Known rows, with every way that one mark hangs from another
nupu{lezus{fosar gola{depap gopu}}}: [-0.47 -0.48  0.87  0.68 -0.78 -0.23  1.03  1.37 -0.57  0.33 -3.70  0.36
  0.92 -2.70 -2.13  0.72 -1.58 -1.18  1.53  0.84 -0.97  0.78 -2.40 -1.91
 -0.41 -1.46]
depap{pige}: [ 1.79  1.22 -0.87  3.82  0.26  0.30 -1.27 -2.06 -1.64 -0.19  1.28  0.26
 -3.25  1.71  0.43 -0.92 -0.91  2.74 -0.39 -1.07  1.16  0.28  1.64 -0.57
  0.74  2.69]
depap{gumaf{lezus{fosar gola}} pige{rukep}}: [ 1.41 -1.12  0.32 -0.57 -1.22 -1.40  1.29 -0.74 -4.13 -0.95  6.93  0.63
 -1.11 -1.17  1.93 -1.74 -2.35 -5.30  0.70 -1.18 -0.17  3.06  0.46  1.92
  0.76  3.19]
tibif{gopu{depap{gumaf}}}: [-2.37  0.80  1.74  0.99  0.06 -1.45 -3.55  0.31  3.56 -0.89 -0.88  3.18
  1.11 -0.62  1.65  3.70  0.64  4.47 -1.17 -0.63 -2.79 -1.38  0.96 -3.25
  0.83  0.96]
pige{lezus{gola{depap gopu}} rukep}: [ 1.70 -1.12  0.39 -4.35 -0.61  3.32  3.60  0.61 -1.13  0.44 -1.45 -0.95
 -0.15 -1.77 -2.33 -0.65  2.42 -0.40  0.48 -1.98  0.37  0.01 -0.93  0.59
 -3.72 -4.30]
fozo{gumaf{lezus}}: [ 1.95  4.67  1.57  4.82  1.46 -3.19  3.71  1.56  3.16 -1.57 -1.62 -1.28
 -0.08  1.72  1.34  0.40 -1.00  2.84  0.12  0.74  2.51 -0.59 -2.91  1.36
 -1.52  2.48]
gopu{depap{gumaf pige{lezus rukep}} tibif}: [ 1.62 -2.77  0.04  0.02  1.80 -2.08  3.52  1.25 -4.65 -0.57  0.40  1.37
 -2.15  0.48  2.14  0.15  1.02 -2.54  2.78 -2.98  0.90  1.70 -0.01 -1.98
 -0.52  1.19]
gola{depap{gumaf pige{rukep}} gopu}: [ 4.10 -1.23 -1.54 -2.54 -3.24  0.98 -1.40 -3.84 -0.65  2.41 -1.57 -0.22
  2.49 -0.65 -2.70 -2.73 -0.90 -3.82 -0.81 -0.58  1.41  2.24 -2.31  2.61
  1.89  3.50]
gumaf{depap lezus{gola}}: [ 0.60  2.93 -0.32 -0.32 -0.25 -0.26  0.17  2.43  2.93  1.26  1.26 -0.39
  1.22 -2.58 -1.18 -0.60 -3.15 -4.68 -3.81  2.65  2.43 -1.32  1.43  1.72
 -0.99 -1.43]
depap{pige{lezus}}: [ 2.78  0.18 -1.22  1.86  0.59  0.91  1.98 -1.58 -0.74 -0.52  1.30 -0.72
 -2.84  1.82  0.76  0.36  0.99  2.91  0.90 -1.04  0.59 -0.07  1.85 -0.56
 -0.70  1.29]
fozo{gumaf}: [ 0.08  3.36  1.96  5.02  1.54 -2.65  2.44  0.12  2.19 -1.44 -2.40 -0.90
 -0.22  2.72  0.95  0.71  0.57  5.58  0.19 -0.63  2.89 -0.74 -3.05  0.13
 -0.41  2.27]
gola{depap}: [ 0.44  1.28 -1.61  1.90  0.30  0.47  0.46 -1.65  1.70  1.54 -4.33  1.34
  0.26  1.85 -1.57 -1.47 -0.26  0.07 -2.83  0.08  1.48  0.46 -0.75  0.21
 -1.15  0.79]
depap{gopu gumaf{lezus{fosar gola}} pige}: [ 0.91 -1.86 -0.92 -3.62 -0.76 -1.46 -4.37 -1.09 -0.63 -1.85  7.83 -0.34
  0.05  0.71  2.92 -0.40 -2.22 -2.78 -0.92  2.76 -2.15  1.83  1.77  3.38
  4.02  4.07]
lezus{fosar}: [-2.94  1.31  0.52  6.79  0.19 -1.18  1.49  0.20 -0.27 -1.59 -1.12  1.94
 -1.38  0.56  1.14  0.55 -0.56  0.24  1.97  0.29 -2.33  0.95  0.55 -0.56
 -2.86 -0.42]
nupu{lezus{fosar gola{depap{gopu gumaf}}}}: [-0.86 -1.57  0.92 -0.96  0.33 -1.05  0.32  0.83 -0.75 -0.03 -1.19  1.05
  0.75 -1.29 -0.36  1.09 -1.47 -1.57  0.48  1.37 -0.80  1.50 -1.63 -1.96
  0.97 -0.43]
rukep{pige}: [-0.70  2.17  0.56  1.91  0.54  1.64 -0.53 -1.48 -0.71  1.64 -1.19  0.37
 -0.94  2.88  0.08 -1.36  0.79  1.95  0.44 -1.20  1.25 -2.18  0.64 -2.02
 -0.42 -0.47]
tibif{gopu{depap{gumaf pige}}}: [-1.50  0.13  1.20  0.04 -0.36 -1.19 -4.00 -0.55  2.44 -0.91  0.92  2.79
  0.63 -0.87  1.66  3.19  0.60  3.84 -0.59 -1.17 -2.74 -0.85  1.69 -2.80
  2.13  2.10]
gola{depap{gumaf{lezus} pige} gopu{tibif}}: [ 3.80 -1.40 -2.54  0.35 -1.92 -1.34  0.27 -1.11 -0.43  2.30 -2.92 -1.68
  2.59 -1.09 -1.51 -2.34 -2.26 -4.78 -1.04  0.53  0.70  1.72 -3.03  2.76
  0.76  3.77]
fozo{gumaf{depap{gopu pige{lezus}}}}: [ 2.98  1.29  0.92 -0.55  0.89 -1.54  0.84 -1.30  3.58 -0.46  1.42 -2.22
  1.58  1.15  0.35  0.69  1.08  1.36  0.39  1.03  3.99 -0.35 -0.76  2.25
  2.96  2.12]
fozo{gumaf{depap lezus}}: [ 2.88  4.36  1.48  3.08  0.88 -3.06  3.35  1.17  4.40 -0.15 -0.73 -1.44
  1.88  0.17  0.36  0.18 -1.51 -0.92 -0.54  1.65  4.50 -0.68 -2.00  2.16
 -0.13  2.09]
nupu{lezus{fosar gola{depap{pige}}}}: [-0.47 -1.00  0.47  0.69  0.16 -0.43  1.58  0.84 -1.91  0.06 -1.51  0.99
 -0.30 -1.94 -1.20  0.37 -1.37 -1.49  1.34 -0.02 -0.32  1.72 -1.07 -2.18
  0.41 -0.66]
depap{gopu}: [ 1.36  1.44  0.14  0.49  1.28  0.58 -5.42 -1.01  2.29 -0.70 -0.29  0.44
 -1.89  2.90  1.01  0.29 -0.85  3.77 -1.85  2.41 -0.25 -1.44  1.60 -0.10
  0.92  0.61]
nupu{lezus{gola{gopu{depap{gumaf} tibif}}}}: [ 0.64 -0.43  1.69  0.16  0.48 -1.23  0.11  2.31 -1.40  0.54 -3.65 -0.02
 -0.30 -1.45 -0.87  1.61 -1.88  1.87  0.46  0.24  1.01 -0.88 -2.91 -3.91
  0.36 -0.47]
lezus{fosar gola}: [-7.89 -0.14  0.39  3.17 -0.23 -0.45  0.10  2.20 -1.65 -2.30  0.75  1.12
 -0.58 -1.14  0.18  0.57  0.30  1.34  0.23 -0.35 -3.45  0.61  0.18  0.19
 -2.27 -2.85]

Rows
[-3.44 -0.31  0.39 -1.02  0.20  2.09  2.95  0.18 -0.99  0.26  0.44 -0.64
  0.12  1.24  0.44  0.09  3.34  1.22  2.30 -1.41 -1.47 -1.72  0.74 -1.10
 -2.09 -3.64] : rukep{pige{lezus{fosar gola}}}
[-1.92 -1.58 -1.10 -3.90 -2.38  1.30 -2.36 -0.84 -1.56  0.94  0.04 -0.75
  1.84 -1.47 -2.62 -1.85 -0.09 -0.43 -2.74 -1.06  0.10  0.72 -1.96  2.09
  1.38  0.03] : lezus{gola{depap{gumaf pige{rukep}} gopu}}
[ 0.71 -0.57  1.33 -2.15  0.96  2.54  4.16  1.19 -2.03 -0.57  0.66 -0.40
 -2.46 -0.56 -0.37  0.16  2.29  1.65  0.70 -2.50  0.64 -0.44  0.29 -1.01
 -4.16 -4.30] : pige{lezus{gola} rukep}
[-5.72 -2.88 -0.80 -1.35 -1.47 -0.13  0.75 -0.16 -3.28 -0.98  2.64  1.40
  1.28 -1.91 -0.66 -1.44  0.49 -3.98 -0.18 -1.35 -2.48  3.31 -0.43  2.17
  0.14 -0.64] : lezus{fosar gola{depap{gumaf pige{rukep}}}}
[-1.93 -0.09 -0.36 -3.10  0.42  2.83  2.34 -0.47 -0.19  1.60 -0.99 -0.98
  0.58  1.99 -0.62 -0.69  3.44  1.74  0.29 -1.42  0.29 -2.20  0.22 -0.97
 -1.32 -3.01] : rukep{pige{lezus{gola{depap}}}}
[-3.01 -0.23  0.32 -1.52 -0.65  2.38  2.26  0.20 -0.68  0.46 -0.35 -1.08
  0.86  0.61 -0.22 -0.05  3.34  1.10  2.65 -1.01 -1.87 -1.95  0.18 -0.57
 -2.04 -3.61] : rukep{pige{lezus{fosar gola{gopu}}}}
[ 1.27  0.99  1.61  1.07  0.16  0.10 -0.47  1.53 -0.35  0.61 -3.64 -0.49
 -0.91 -1.36 -1.64  1.36 -2.05  3.27 -0.18  0.65  1.16 -1.37 -2.25 -3.54
 -0.06 -1.03] : nupu{lezus{gola{gopu}}}
[-1.71 -0.24  0.19 -1.31  0.38  2.37  2.12  0.66 -0.96  1.37 -1.54 -2.04
  0.13  1.17 -0.23 -0.28  2.88  2.43  1.36 -1.58 -0.11 -2.90 -0.38 -1.39
 -1.85 -3.44] : rukep{pige{lezus{gola{gopu{tibif}}}}}
[-6.76 -1.54 -1.05 -1.44 -0.57  0.51 -1.95  0.99 -0.28 -1.45  0.34  1.14
  1.32 -1.17 -0.89 -0.40  0.78 -1.44 -0.98  0.94 -3.78  1.48  0.22  2.20
 -0.33 -2.59] : lezus{fosar gola{depap{gopu}}}
[ 0.22  2.36 -0.82  0.80 -0.26 -0.62 -0.29  3.65 -0.26 -0.78 -0.36 -0.67
 -0.96 -1.83 -0.36 -0.54 -2.46 -0.79 -1.02  0.99 -0.90 -1.00 -0.30  1.19
 -2.06 -0.50] : gumaf{lezus{gola{gopu{depap{pige} tibif}}}}
[ 0.46 -1.83  0.44  1.02  1.91 -2.66 -3.49 -0.67  0.30 -0.11  0.79 -0.32
 -0.40  3.07  3.35  0.53 -1.51  1.51 -2.07  1.89  0.37  0.01 -0.65 -0.34
  2.02  2.79] : depap{gopu{tibif} gumaf}
[ 2.83  0.25  0.02 -1.85 -2.15  0.52 -0.59 -0.69 -0.15 -0.22 -1.24  0.56
  0.28 -0.23 -0.82  0.38  0.41  0.04  1.81 -0.43 -0.30  0.06 -0.95  0.10
 -0.01  1.27] : gola{gopu{depap{gumaf pige{lezus rukep}}}}
[-4.06  0.52  1.60  0.11 -0.50 -1.86 -2.87  1.78  3.10 -1.76  0.69  3.07
  1.72 -2.18  1.78  3.68  0.19  2.18 -0.73 -0.01 -4.50 -0.81  1.13 -2.09
  0.08  0.04] : tibif{gopu{depap{gumaf{lezus{fosar gola}}}}}
[ 2.36 -2.76 -1.43  0.31  1.67  0.12 -1.10 -0.53 -1.58 -1.53  3.00 -1.74
 -2.63  0.84  2.26  0.33  0.87  0.35  2.68  0.69 -2.12  0.81  2.69  0.79
  0.99  0.50] : depap{gopu{tibif} pige{lezus{fosar}}}
[-1.22  1.15  0.91  0.98 -0.04 -0.21 -4.21  0.00  2.43 -1.05 -0.21  2.72
 -0.45 -1.30  0.83  2.97  0.75  4.55 -0.22 -1.29 -2.90 -1.21  2.44 -2.92
  1.26  0.72] : tibif{gopu{depap{pige}}}
[ 2.35 -0.85 -1.09 -4.03 -0.19  1.72 -3.06 -1.59  2.07  1.03  3.52 -1.28
  0.56 -0.61 -0.73  0.06  0.12 -1.65 -1.87  2.03  2.26 -0.72  3.42  1.56
  3.18 -0.45] : gumaf{depap{gopu pige{lezus{gola}}}}
[-1.55  0.30  0.23 -2.39 -0.21  2.89  1.41 -0.08 -0.18  1.27 -0.86 -1.64
  0.43  1.50 -0.52 -0.10  3.09  3.00  1.06 -1.15 -0.15 -2.89  0.00 -1.17
 -1.54 -3.19] : rukep{pige{lezus{gola{gopu}}}}
[ 3.02 -0.46 -0.93  0.18  0.66  0.25 -4.12 -1.64  0.69  1.76  2.02 -0.91
 -0.23 -0.47 -0.32 -0.98 -1.68 -3.12 -1.50  1.65  3.06 -0.25  2.92  0.84
  3.53  1.28] : gumaf{depap{gopu{tibif} pige}}
[ 5.72 -2.75 -0.47 -1.92  1.92  1.52 -1.37 -1.16 -3.23 -0.52  3.33 -1.76
 -3.96  0.47  1.32 -1.00  0.55 -0.55  2.35 -0.94  0.43  0.73  2.68  0.30
  1.05  0.33] : depap{gopu{tibif} pige{lezus rukep}}
[-1.13  0.47  0.41  0.77  0.38  1.77  3.65 -0.70 -0.28  0.61 -0.52 -0.18
 -0.29  2.28  0.83  0.02  2.99  0.67  3.19 -1.16 -0.93 -1.48  0.95 -1.45
 -2.38 -2.33] : rukep{pige{lezus{fosar}}}
[-0.72 -0.94  0.88 -0.27  0.53 -0.31  0.18  1.16 -0.68 -0.05 -2.14  0.99
  0.07 -1.56 -1.06  0.80 -1.40 -0.99  0.85  1.21 -0.80  1.19 -1.07 -2.10
  0.41 -1.32] : nupu{lezus{fosar gola{depap{gopu}}}}
[-2.27  0.48  0.51  2.16 -0.29 -2.96  1.76  1.28  0.31 -1.09  2.13  0.89
  0.75  0.70  2.42  0.65 -2.28 -1.41 -1.52  1.40 -1.22  0.91 -1.20  0.78
 -1.37  1.67] : depap{gumaf{lezus{fosar gola}}}
[ 3.21  0.40 -0.89  0.45 -0.20  0.88  1.02 -1.89  1.61  1.75  1.53 -0.61
  0.07 -0.36 -0.84 -0.02 -0.17 -2.11 -0.86  0.47  3.37 -0.38  2.61  0.25
  1.04  0.31] : gumaf{depap{pige{lezus}}}
[-3.30 -0.26  0.19 -2.73 -0.65  2.37  2.29  0.78 -0.66  0.08 -0.43 -0.34
  0.99  0.50 -0.34  0.30  3.71  0.51  3.15 -1.16 -2.17 -1.82  0.36 -0.72
 -1.78 -3.89] : rukep{pige{lezus{fosar gola{gopu{depap}}}}}
[-4.84 -0.79 -0.92 -1.63 -0.17 -0.05 -0.90  0.19 -0.09  0.50 -0.94  0.52
  1.34  0.76 -1.00 -0.51  0.19  1.72 -4.62 -0.29  0.35  0.16 -1.52  0.62
  0.21 -0.49] : lezus{gola{depap{gumaf}}}
[ 4.50 -1.78 -0.99 -0.55  1.05 -2.67 -3.29 -0.84 -1.25 -0.49  5.25 -1.32
 -1.28  1.69  3.67 -0.82 -3.18 -2.46 -0.90  2.16  0.15  1.27  1.07  1.81
  3.53  5.29] : depap{gopu{tibif} gumaf{lezus} pige}
[ 0.83  0.01 -0.24 -3.23  0.30  1.36  0.98  0.64 -2.45 -1.39  1.25  2.20
 -2.61  0.14 -0.22  0.15  1.85  0.30  1.70 -2.19 -0.03  0.59  1.92 -1.11
 -0.52 -0.92] : gopu{depap{pige{lezus{gola} rukep}}}
[-6.44 -0.98 -1.04  0.04 -2.45  0.63 -0.79  1.28 -0.38 -0.79 -2.25  0.31
  2.49 -2.80 -2.58 -0.55  0.54 -1.44 -0.01  0.50 -3.74  1.16 -1.72  2.36
 -1.55 -2.79] : lezus{fosar gola{depap gopu}}
[ 3.45 -1.66 -2.86  0.33 -1.28  0.84  1.14 -1.03 -0.27  2.08 -4.92 -2.25
  1.32 -1.07 -2.62 -1.59  0.47 -1.61  0.56 -0.57  0.48  0.71 -2.03  1.76
 -0.71  0.80] : gola{depap{pige{lezus}} gopu{tibif}}
[ 2.19  3.18  1.46  1.78  0.59 -3.08  1.68  1.14  4.60 -1.17  1.05 -1.20
  2.38 -0.42  0.85  0.29 -1.25 -2.81  0.85  2.91  2.35  0.13 -1.19  3.39
  0.83  1.74] : fozo{gumaf{depap{gopu} lezus{fosar}}}
[ 1.15 -0.44 -1.79  0.07  1.37  0.18 -2.40 -1.01  1.46  1.34 -3.77  0.30
  0.17  1.76 -0.81 -1.50 -0.53 -0.69 -2.73  1.29  0.76  0.45 -0.21  0.81
  0.46  0.60] : gola{depap{gopu{tibif}}}
[ 3.71  0.82  0.08  0.74 -0.56  1.24 -0.91 -2.34 -0.48  2.14  2.27  0.45
 -0.74 -1.36 -1.51 -1.73 -1.54 -4.36 -0.91 -0.58  4.39  0.53  2.56  0.23
  1.64  0.96] : gumaf{depap{pige{rukep}}}
